What can hang from each mark:
rigi: karo zegep zovafog
zovafog: zadi
zegep: febur rigi
karo: vuruvuf zadi
febur: karo zovafog
zadi: karo zegep
torav: vuruvuf

In the rows, zero is written as 128.
Known rows, with every way that one mark hangs from another:
febur(karo(vuruvuf zadi(zegep(rigi))) zovafog): [141 146 101 128 115 102 103 173 120 133 113 153 161 148  77 114 157]
karo(vuruvuf zadi(zegep(febur))): [106 158 115 189  88  88 100 180 139 111 105 140 124 154  86 122 137]
rigi(karo(zadi) zegep(febur) zovafog): [114 140  81 140 106  72 115 160 105 179 118  60 221 165  50  91 198]
zadi(karo zegep(febur)): [146 123 155 122 132 110 126 169  90 165  67 105 143 144  99 138 163]
zegep(febur rigi(karo(vuruvuf) zovafog)): [109 142 153 155  63 109 117 169 100 128  68  51 151 175  80 158 175]
zovafog(zadi(zegep(febur rigi(karo(vuruvuf))))): [125 149 146 146 118  76 104 155 131 158  90  94 139 154 100 116 157]
karo(vuruvuf zadi): [107 158  91 179  80  98 100 159 148  95 121 150 130 150  89 115 127]
rigi(karo(vuruvuf zadi) zegep zovafog): [113 135  76 148 103  80 105 151 122 152 124  81 235 157  41  79 197]
zegep(rigi(karo(zadi))): [ 89 129 135 141  93 114 117 136 118 138  92  89 168 147  92 128 142]
zovafog(zadi(karo zegep)): [153 139 121 115 150  79 108 144 122 170  97 120 154 140 106 103 157]
torav(vuruvuf): [125 131 127 158 119 123 136 133 139 123 144 140 106 125 112 117 134]
zegep(febur(karo(vuruvuf) zovafog)): [157 151 125 131  93 114 122 174 112 133 103 120 114 164  99 141 154]
zadi(karo(vuruvuf) zegep): [145 118 151 131 130 118 116 161 107 138  73 127 156 137  89 125 162]
febur(karo(zadi(zegep))): [131 127 114 133 132 103 107 143 129 153 116 146 167 141  76 102 136]
rigi(zegep): [109 133 116 122 142 119 128 131 125 154 141 113 166 122 107 107 149]
zovafog(zadi(karo zegep(febur))): [154 148 126 123 137  73 110 158 116 174  86 108 141 152 103 112 160]
karo(zadi): [107 149  87 152 111  99 113 144 136 127 133 142 139 138 107 113 121]

Rows:
[146 151 133 141 132  76 102 155 137 159 105 120 131 152 101 108 151]  zovafog(zadi(zegep(febur(karo(vuruvuf)))))
[127 113 102 112 138 100 125 130 108 175 129  66 233 142  68  88 198]  rigi(karo zegep zovafog)
[159 136 101 112 150  81 111 147 111 155 112 106 174 141 102 114 177]  rigi(zovafog(zadi(karo zegep)))
[177 152  93 108 122  94 104 156 130 140 122 148 148 154  92 103 162]  febur(karo(vuruvuf) zovafog(zadi))
[124 135 122 137  95 104 124 160 113 161 107  76 181 161  69 100 186]  rigi(karo(vuruvuf) zegep(febur(zovafog)))
[112 150 112 145 106 100 115 161 124 156 119 108 160 153  72 109 158]  rigi(zegep(febur(karo(vuruvuf zadi))))
[ 99 124 158 143  86 129 118 136 120 123  85  86 159 148  93 137 149]  zegep(rigi(karo(vuruvuf)))
[154 125 114 137 120  77 103 143 127 149 104  85 196 159  72  93 191]  rigi(karo(vuruvuf) zovafog(zadi(zegep)))
[167 148  99 103 144  90 117 161 113 151 115 135 142 137 122 113 166]  febur(zovafog(zadi(karo(vuruvuf) zegep)))
[131 155 103 113 128  93 126 163 106 172 120  97 155 145 100 114 171]  rigi(zegep(febur(zovafog(zadi(karo)))))
[154 144  77 106 128 103 114 155 116 149 134 155 160 144  92 106 147]  febur(karo(zadi) zovafog)
[ 99 146 105 165  77  85 110 163 126 159 103  81 188 170  47  89 174]  rigi(karo(vuruvuf zadi) zegep(febur))
[143 158  89 119 134  69 109 158 114 178 128  81 189 158  73 101 192]  rigi(zegep(febur(karo)) zovafog(zadi))
[110 160 130 160  63  98 102 182 106 123  75  84 145 177  65 158 163]  zegep(febur(karo(vuruvuf zadi)) rigi(zovafog))
[122 122 167 133 117 122 114 166  99 134  56 110 161 139  85 142 164]  zadi(karo(vuruvuf) zegep(rigi))
[133 139 162 132 103 112 118 192  84 140  48  98 141 154  89 157 176]  zadi(karo(vuruvuf) zegep(febur(zovafog) rigi))
[157 145 110 132 134  79 104 156 123 145 116 108 159 151  94 116 173]  rigi(zovafog(zadi(zegep(febur(karo(vuruvuf))))))
